What can hang from each mark:
q_846: q_66 q_808 q_916
q_193: q_333
q_333: q_193 q_846 q_916
q_916: q_66 q_145 q_846
q_145: q_916
q_66: q_808

Known rows, with every way that one mark hangs from another:
q_193{q_333{q_846{q_808} q_916}}: [-17.1  22.8   9.0  25.9  14.2   5.3   0.6   2.7  -0.1   6.9 -13.6  19.3
 -36.5  20.9 -11.8 -15.9   1.7  29.7 -14.5  33.2  17.3  -9.9]
q_916{q_66{q_808} q_145}: [  0.4   2.6   6.2  -9.0  -4.0  -4.2  23.1   1.4  14.2   5.9  -3.4  -8.4
   1.2  13.7   8.8  16.8 -17.9   1.8 -10.2 -25.9  15.9  11.0]
q_333{q_193 q_916}: [ -1.1  20.6   5.8   9.5  -8.6   1.6   4.8  -8.9 -19.4  -3.7  -4.4  12.3
 -22.5   8.6   3.6 -12.0  13.1   7.1  -5.8  16.1   8.2 -30.5]
q_145{q_916}: [ 12.2  12.5  -7.6   2.0   2.2  12.0  16.7 -14.5  -9.0   1.0   4.8   2.7
  -5.3  -0.7  -2.7  20.9   8.7   1.5 -15.3 -20.2   5.7   0.1]
q_145{q_916{q_846}}: [ 15.4   1.6 -10.9 -18.1  -2.7  18.7  23.1  -8.3 -15.7   3.1   5.4   1.9
   8.5  -4.8  -5.5  27.0   7.8  -5.0 -17.0 -39.5  15.2   3.3]
q_846{q_808}: [ -3.1   8.2  -4.7   4.7  12.8   0.0  11.7 -11.7  13.5   8.9   1.3  11.4
  -9.5   9.3   5.5  14.5 -14.9   4.7   0.1   5.6   7.9  -6.7]
q_846{q_916}: [ -5.4   6.2   4.4   8.6   8.5  -1.9  -0.4 -28.7 -10.5  -2.4  -6.7  -5.6
 -19.3  21.7   3.2   6.9 -16.4   4.5  -4.8  18.2  14.1  -6.8]
q_846{q_66{q_808} q_916{q_145}}: [ -4.4  10.7   6.2   2.2  15.3  -9.0   1.4 -22.3  17.2   9.3  -6.0  -3.2
 -27.1  37.2  19.2  28.6 -34.3  -0.6   9.4  24.7  20.3  10.5]
q_193{q_333{q_846 q_916}}: [-13.9  25.2  11.6  28.0   4.5   8.6   0.0  -5.4 -18.9  -0.8 -18.6   8.9
 -40.2  15.3 -14.5 -23.3  13.2  27.5 -24.2  23.2  13.8 -11.9]
q_333{q_193 q_846 q_916}: [ -4.0  23.3  11.8  20.7  -5.4   2.1  -2.6  -8.3 -32.0 -13.9  -9.0  16.1
 -30.2   8.0  -7.6 -22.8  17.3  19.3  -8.9  21.9   6.0 -21.7]
q_916{q_145 q_846{q_66 q_808}}: [  7.1   2.1 -13.4 -15.8   7.7   7.0  13.9  -5.8  22.4  18.6   3.0  19.0
  -8.9  21.3  12.6  34.5 -26.5   2.6  11.9  -9.9  16.8  -3.8]
q_193{q_333{q_916}}: [-11.7  22.5   7.8  17.7   1.3   8.0   8.1  -5.9  -6.3   9.2 -14.3   5.2
 -33.3  15.8  -4.6 -12.5   9.1  16.2 -20.8  18.7  15.8 -21.3]
q_66{q_808}: [ -3.2   9.2   6.6   3.2  12.4  -3.9  17.6 -10.7   7.9   5.9  -3.8  -5.0
  -6.6   3.6   8.3  14.4 -10.7  -5.9  -9.9  -1.3  12.3   6.8]
q_145{q_916{q_66}}: [  7.7   2.7 -15.1 -12.8  -6.4  10.5  21.0  -4.3 -15.9   3.8   5.8   4.3
   4.6   0.5  -7.5  26.4  -2.2   3.7 -24.9 -44.8  11.8   8.7]
q_916{q_66 q_145 q_846{q_808}}: [  5.0  -9.7  -8.7 -26.8  -8.6   5.4  22.5   8.7  12.3  12.0   3.1   6.2
  12.4  13.9   2.1  24.4 -22.2   6.8  -2.3 -38.8  22.2   1.2]
q_193{q_333{q_846}}: [-12.0  19.8   2.9  29.8  11.3  15.2   9.1 -19.7 -12.8  -0.7  -7.7   5.9
 -26.6   8.0 -16.1 -21.9   7.6  16.9 -22.8  11.6   5.0  -1.9]
q_846{q_808 q_916{q_66 q_145}}: [ -4.9  -2.7  -1.0  -5.9   1.8  -6.3   6.1 -10.5  13.1   6.0  -1.9   2.3
  -8.8  36.6   7.6  19.3 -35.6  14.7   4.6   1.9  21.8   0.0]
q_846{q_66 q_808 q_916}: [-11.0   6.5 -11.0   1.9  24.0  -6.2  -3.9 -24.2   9.4  15.7  -0.8  18.1
 -27.6  35.9  10.9  30.2 -43.4   5.4   9.2  31.5  17.4   0.0]
q_846{q_66 q_916{q_145}}: [  0.1  11.5  -0.1   7.6   7.6  -2.1  -4.2 -29.8   5.1   5.0  -6.5   3.7
 -32.4  38.0  13.9  21.2 -27.6   8.3  10.1  22.4  12.5  -6.4]
q_916{q_66{q_808} q_145 q_846}: [  4.4  -7.2   2.0 -30.4  -8.7   2.3  28.9   8.8   7.0   8.7  -2.1 -10.4
  15.0   9.6   6.9  23.9 -17.9  -4.5 -12.6 -46.0  26.3  16.3]
q_193{q_333}: [ -9.0  17.6  -1.3  18.2   8.2  14.9  16.0 -20.7   0.9  10.5  -3.9   2.6
 -20.3   8.8  -5.7  -9.9   4.7   4.7 -19.7   4.9   7.9 -11.6]

Rows:
[-13.5  -4.0   4.0 -11.9   7.4  -9.8  11.8 -10.2  -4.6   5.4  -5.2 -10.3
  -5.6  23.4   5.8  19.6 -34.8  -2.4 -14.1  -5.4  27.9  18.8]
q_846{q_916{q_66{q_808}}}
[-17.4  27.3   1.6  24.1  11.9   7.9  -4.4  -8.5 -16.3   8.1 -18.3  22.0
 -50.7  22.5 -10.4  -8.4  -2.1  25.8 -19.2  28.0  13.0  -7.0]
q_193{q_333{q_846{q_66} q_916}}
[-14.4  13.1   0.8   2.6  -6.1   7.5  12.1   4.8 -13.4  12.2 -13.4   6.7
 -23.3  17.5  -9.6  -6.5  -1.5  18.3 -30.0  -6.8  21.4 -13.2]
q_193{q_333{q_916{q_66}}}
[ -5.2  10.9  19.4   1.4  -5.5 -11.1   6.8  16.0  -6.0  -5.1 -17.1  -1.0
 -18.7  19.3   0.4   4.1  -8.7  24.6 -14.5  -7.0  21.0  12.4]
q_333{q_846 q_916{q_66{q_808} q_145}}
[  9.0   0.1  -1.9 -12.3   0.9   6.1  19.1  -3.5  18.9   8.9   0.4   5.9
   2.6  13.6   7.5  19.2 -11.7   3.6   6.4 -13.0  16.0  -7.2]
q_916{q_145 q_846{q_808}}
[  9.0   3.8 -14.8 -27.9  12.7  12.1  25.8  -1.3  -0.4  18.5   5.4   8.8
   3.8   3.3   4.3  47.7 -13.1 -15.1 -12.5 -33.5  23.3  25.3]
q_145{q_916{q_846{q_66{q_808}}}}
[ -4.7   2.0   7.4   8.0  -3.0  -3.3  -3.1 -17.7 -18.5 -12.3  -8.3  -4.3
 -18.4  30.2  -5.7   0.3 -20.5  24.4  -7.2  -1.4  16.1   7.1]
q_333{q_846{q_916{q_66 q_145}}}
[-12.1   7.3   0.1  -1.8  22.6  -8.3   2.3 -22.3   4.0  12.5  -6.3   1.8
 -25.7  30.1  14.6  29.1 -38.9  -6.0  -0.7  24.1  22.3  15.1]
q_846{q_66{q_808} q_916}
[ -7.4  13.6   6.1  23.2   4.4   3.4  -5.6 -34.1 -32.0 -16.2  -1.4   5.2
 -24.0  19.0  -6.2 -20.9  -1.8   9.7  -2.7  30.5   7.3  -8.9]
q_333{q_193 q_846{q_916}}
[  6.5   5.4   7.0 -12.4  -5.2  -1.0  10.2  11.1  14.2   8.2  -9.1   8.4
 -11.0  20.5   8.5  17.1  -6.3  14.5   5.0  -0.6  23.7 -17.0]
q_333{q_916{q_145 q_846{q_808}}}
[-18.8  15.3   7.8  30.2  14.7   9.7  -2.2 -31.0 -19.4  -4.1 -11.1  -1.7
 -34.2  25.8 -15.4 -20.8  -5.5  19.0 -18.6  32.5  14.7   1.1]
q_193{q_333{q_846{q_916}}}
[  6.9  -7.9 -11.4 -37.7  -3.5  10.0  33.9  12.3 -11.7  11.1   4.8  -3.6
  23.6  -3.3  -4.6  38.7  -9.6 -11.4 -27.0 -61.7  29.8  29.2]
q_145{q_916{q_66{q_808} q_846}}
[  0.2  16.5   9.3   8.6 -20.7   1.3   2.0   4.2 -26.3 -14.1  -7.6  12.7
 -21.3  16.5  -6.0 -19.4  10.4  27.8  -8.8  -4.4  10.0 -17.7]
q_333{q_193 q_846 q_916{q_66 q_145}}
[  2.4  11.3   2.5 -10.2 -14.3   9.0  11.0  -1.6 -27.0  -1.2  -4.6   9.0
  -9.2   5.6  -0.2  -6.8  13.1   0.6  -8.5  -4.1  18.5 -26.8]
q_333{q_193 q_916{q_846}}
[ -6.6  27.5  18.1  32.3  -2.2   9.3   0.7  -4.4  -6.4  -3.6 -18.9   3.9
 -40.9  21.5  -9.4 -24.3  16.9  33.1 -15.1  23.9  11.9 -15.4]
q_193{q_333{q_846 q_916{q_145}}}
[  5.5   4.8  -1.4 -18.7   6.3   3.2  19.1  -4.1  15.9  15.4  -2.8   2.5
  -5.8  16.6  15.5  33.0 -22.0  -7.9   0.9 -16.0  21.2  11.0]
q_916{q_145 q_846{q_66{q_808}}}
[ 12.7   4.7 -21.5 -21.9   4.4  18.5  19.0 -10.1 -14.7  13.7   5.5  14.2
  -2.4   3.5  -1.3  41.0  -6.5  -6.0 -12.5 -35.6  15.9   8.5]
q_145{q_916{q_846{q_66}}}
[ -5.0  15.7  -2.3  18.6   8.9   5.0   6.3 -15.9  -7.4  -4.7   6.2  22.1
 -14.3   6.5  -5.6 -13.9   1.0  10.7   1.8  17.8   2.3  -9.9]
q_333{q_193 q_846{q_808}}
[ -0.7  15.1   9.7   0.8 -10.5  15.1  15.2   1.7   0.2   8.5 -13.9  -1.1
 -20.0  19.2  -2.3  -7.5  12.8  15.4 -13.7  -0.3  24.8 -21.9]
q_193{q_333{q_916{q_145 q_846}}}
[-11.6  11.0   1.9  20.3  13.3   0.1  -4.6 -26.5 -13.4  -7.9   2.9  15.9
 -20.0  25.1  -4.1 -12.2 -12.9  12.2   6.1  38.9  11.3  -6.6]
q_333{q_193 q_846{q_808 q_916}}
[  6.2  23.7  11.9  13.5 -16.4   1.9   5.8  -7.4  -5.4  -5.7  -4.2   7.4
 -23.9  15.7   8.0 -12.4  16.7  13.1   4.1  15.9   7.1 -35.7]
q_333{q_193 q_916{q_145}}
[ -5.9  -1.8   9.7  -8.7   0.2  -9.5  11.5  -8.0   7.4   2.9  -6.3 -14.7
  -6.2  30.5  10.6  18.5 -30.3   2.9  -4.9  -5.4  26.2  14.5]
q_846{q_916{q_66{q_808} q_145}}
[ -8.8  13.0   4.4  -2.7  -2.8  15.0  14.4   0.2 -13.1  11.0 -14.0   3.2
 -19.9  11.5  -8.1  -6.3   9.3  10.2 -23.3  -0.9  25.5 -17.6]
q_193{q_333{q_916{q_846}}}
[  9.1 -10.4 -21.8 -36.0  -1.8  13.5  28.2  10.5  -5.8  14.3  10.6  12.6
  21.2   1.6  -7.6  39.6 -14.0  -0.6 -17.2 -56.2  25.3  14.3]
q_145{q_916{q_66 q_846{q_808}}}
[ -9.9  14.8  -7.2  -6.9   3.2  15.0   9.6  -1.9 -10.9  21.4 -13.5  17.0
 -30.8  20.5  -3.0   7.7  -5.7   7.7 -18.2   3.0  25.7 -12.3]
q_193{q_333{q_916{q_846{q_66}}}}
[-24.7  15.3  -7.2  22.6  30.6   5.8  -5.5 -25.2   2.4  14.0  -5.3  21.3
 -42.3  39.9  -6.7   2.3 -31.5  19.6  -3.8  45.3  18.7   6.9]
q_193{q_333{q_846{q_66 q_808 q_916}}}
[-15.1  17.4  -0.7  26.1  19.5  11.7   9.6 -11.7   6.3   7.9  -3.3  16.1
 -24.0  13.7 -13.8 -13.5  -3.3  19.3 -13.0  21.1   9.5  -0.6]
q_193{q_333{q_846{q_808}}}
[ -3.5   8.4  -4.1   4.4  16.5  -5.3  -3.7 -24.1  22.4  13.3  -2.4  14.2
 -29.8  42.9  16.4  28.0 -39.0  10.4  18.4  31.6  17.2  -3.9]
q_846{q_66 q_808 q_916{q_145}}
[ -9.9  25.0  14.1  29.6   6.5   5.2   1.8   3.6  12.3   4.3 -14.4  14.3
 -38.2  27.7  -6.8 -16.2   5.7  35.4  -5.3  33.1  14.7 -12.6]
q_193{q_333{q_846{q_808} q_916{q_145}}}
